Known rows, with every step that occurs
ziles kesuk: -5	11	1	1	7	10	4	-1	0	-20	6	-14	4	3	-5	-10	1	-14	-2	-3	-1	-3	-2	-4	-1
kesuk ziles nikat: 3	10	3	-1	-7	-17	-3	5	-1	-17	20	5	-3	8	-8	9	6	5	-7	15	-3	-4	13	13	1
fude kesuk ziles: -15	7	-4	5	-6	-12	-6	9	5	5	3	10	-7	-1	3	0	0	17	5	1	0	-2	5	15	-1
sene fude kesuk ziles sodi: -9	-5	1	-1	-3	-3	6	2	-2	24	-14	15	-6	-3	18	7	-3	14	2	-2	-2	-2	-4	10	-2
ziles kesuk fude pomad: -3	11	3	2	3	20	6	0	1	23	-11	-8	5	6	5	-5	-2	-5	-5	-13	-4	-2	-5	-11	0
sodi ziles kesuk fude sene: -3	0	-3	-2	-2	-1	-2	-7	-1	13	-4	0	11	6	-7	-11	3	6	-6	0	-1	5	-5	-11	3
fude pomad: 8	1	3	10	11	-1	-1	7	9	25	0	4	-5	-3	9	7	-12	2	0	-12	3	4	-8	-19	0
nikat ziles: 15	2	5	-1	5	-12	2	6	-1	-4	-1	-5	-2	4	-14	-1	3	-15	-1	-1	-1	10	-7	2	5
kesuk fude: -1	2	4	-2	-13	5	1	0	1	26	-14	5	0	-1	9	12	-7	3	0	-10	0	2	-7	6	7
sodi ziles sene fude kesuk: -1	-8	-5	-2	-1	6	-4	-7	-2	-7	-6	2	10	-8	-2	-12	0	10	-5	3	-1	5	-7	-9	-3
ziles zuvi: 5	-12	5	7	13	-1	1	-10	2	-10	10	-6	-3	-3	-9	5	-1	-6	7	3	5	1	4	-13	-1
sodi ziles: 7	-7	-2	0	1	-13	-4	-6	0	-7	7	3	5	-1	-10	0	-1	5	-3	6	5	9	-6	-8	5
kesuk ziles nedo: 4	12	6	1	6	-6	-4	5	2	-4	16	-1	-6	14	-12	12	10	-5	1	8	4	-7	15	15	3
nikat ziles sene fude: 12	1	4	-4	5	8	3	4	-4	-10	-12	-7	3	-1	-8	-10	4	-17	-4	-3	-6	7	-7	0	0
fude kesuk: -13	0	-4	6	-4	-10	-3	5	5	11	-1	6	-3	-9	7	-3	-7	15	5	-5	0	2	-8	8	-3
ziles sene fude pomad: -1	0	1	2	5	25	0	2	3	-2	-12	-2	5	-11	13	-6	-8	-5	-3	-10	-4	-1	-7	-12	-6
fude kesuk ziles zuvi: -13	1	-3	7	1	-9	-5	3	5	5	5	8	-7	0	-1	0	3	16	8	3	0	-3	9	8	-4
sodi ziles sene: 4	-7	-4	-1	0	2	-7	-7	-1	-24	8	-4	11	-5	-13	-12	1	0	-5	5	1	5	-3	-8	0
zuvi ziles sene fude: -3	-10	-5	-4	1	16	0	-5	1	-26	-8	-9	-4	-4	18	-2	-2	-6	8	1	3	-8	3	9	-5
sene fude: 0	-1	3	-1	1	5	7	0	0	12	-17	7	-2	-5	19	12	-9	0	2	-5	0	3	-11	-2	2
sene ziles kesuk fude pomad: 1	11	5	-2	-6	11	4	-7	-6	18	-2	-4	-1	8	-2	6	3	-5	-1	-4	-1	-6	16	2	4
ziles nikat: 8	0	5	0	-7	-17	2	-2	-4	-9	18	-1	4	-3	-4	4	-2	7	-10	10	-4	1	-5	5	-5
sodi ziles nedo: 12	-6	3	1	8	-9	-3	-8	-2	7	12	-3	5	6	-17	1	6	3	-4	8	6	5	-4	-5	2
nedo ziles: 4	-1	-14	-3	0	-4	-7	14	4	-24	0	7	-4	-4	-5	2	3	2	3	7	8	5	-3	-15	3

Rows
7	-11	-12	0	9	0	-6	6	2	-24	3	4	-4	-4	-12	1	8	2	7	10	9	4	3	-26	-1 => nedo ziles zuvi
5	9	4	-3	1	0	5	4	-3	17	-13	-7	4	11	-11	-12	7	-13	-4	-7	-7	7	-6	-1	4 => nikat ziles kesuk fude sene
-5	11	0	-2	-2	12	-4	6	2	-25	1	2	-1	2	1	1	4	-6	0	4	-2	-6	13	9	1 => kesuk ziles sene fude
9	-11	7	-5	-6	-15	5	-12	-9	-2	21	-1	-6	1	-11	13	2	-9	1	5	3	-7	16	18	4 => sene ziles sodi
-14	10	-2	0	-7	-12	-4	1	3	17	3	3	0	4	3	-3	-1	0	3	-4	-2	-4	11	3	3 => fude sene ziles kesuk
7	-5	6	1	1	-3	1	-13	-5	-5	12	-3	-6	2	-12	13	4	-6	8	7	4	-5	23	0	4 => sene ziles zuvi
-11	6	-3	3	-10	-17	-5	7	2	6	9	10	-4	-1	1	-1	2	23	-1	7	-5	-3	5	17	-5 => fude kesuk ziles nikat
5	-25	-1	-4	2	-11	5	-8	-2	-16	14	-8	-10	2	6	5	-1	-6	7	5	8	-9	3	18	-2 => zuvi ziles sodi
-5	-3	-3	-4	-1	13	4	-5	-1	-9	-7	-13	-4	8	12	-1	2	-6	6	0	3	-8	4	9	-1 => zuvi ziles kesuk fude
20	-14	8	-3	6	-20	8	0	-6	0	10	-6	-2	5	-21	-3	5	-17	-4	0	-1	6	-7	8	3 => nikat ziles sodi
3	0	-3	0	6	-1	-1	-8	-2	-14	7	-6	9	4	-14	-11	5	-1	-6	5	2	6	-4	-12	2 => sodi ziles kesuk
-3	0	0	-1	0	22	0	-1	0	-19	-9	-5	6	-11	9	-7	-6	-8	-1	-5	-3	-2	-5	-1	-4 => ziles sene fude
-14	12	0	-1	-5	11	2	0	2	19	-11	-5	6	5	6	-9	-1	-3	-3	-11	-5	-3	-4	-2	1 => ziles kesuk fude sene
9	-3	-13	-5	-5	-11	-5	11	-1	-23	8	7	1	-4	-9	0	6	11	-5	15	3	4	-3	-13	-3 => nedo ziles nikat
-6	11	2	-1	-2	18	5	-3	-2	5	-8	-10	6	5	1	-6	0	-8	-3	-9	-3	-2	-4	-1	1 => ziles kesuk fude
5	-2	4	4	9	9	7	4	3	37	-22	11	-4	-4	24	13	-12	6	0	-12	0	5	-14	-17	0 => sene fude pomad
-8	-5	0	-1	-9	-25	-3	-2	1	25	10	9	-4	1	2	3	-4	2	3	-2	0	-5	9	11	4 => fude sene ziles sodi
-11	0	-3	0	-3	21	-1	0	1	-9	-12	-2	6	-13	13	-11	-6	2	0	-7	-5	-3	-6	1	-8 => ziles sene fude kesuk
-3	11	1	1	1	13	-4	7	3	-13	-1	4	-3	3	4	2	2	-4	-2	1	-2	-5	12	2	-1 => kesuk ziles sene fude pomad
-10	-2	-1	1	-2	2	5	2	0	27	-21	12	-3	-9	23	6	-8	15	4	-7	-2	2	-13	2	-2 => sene fude kesuk
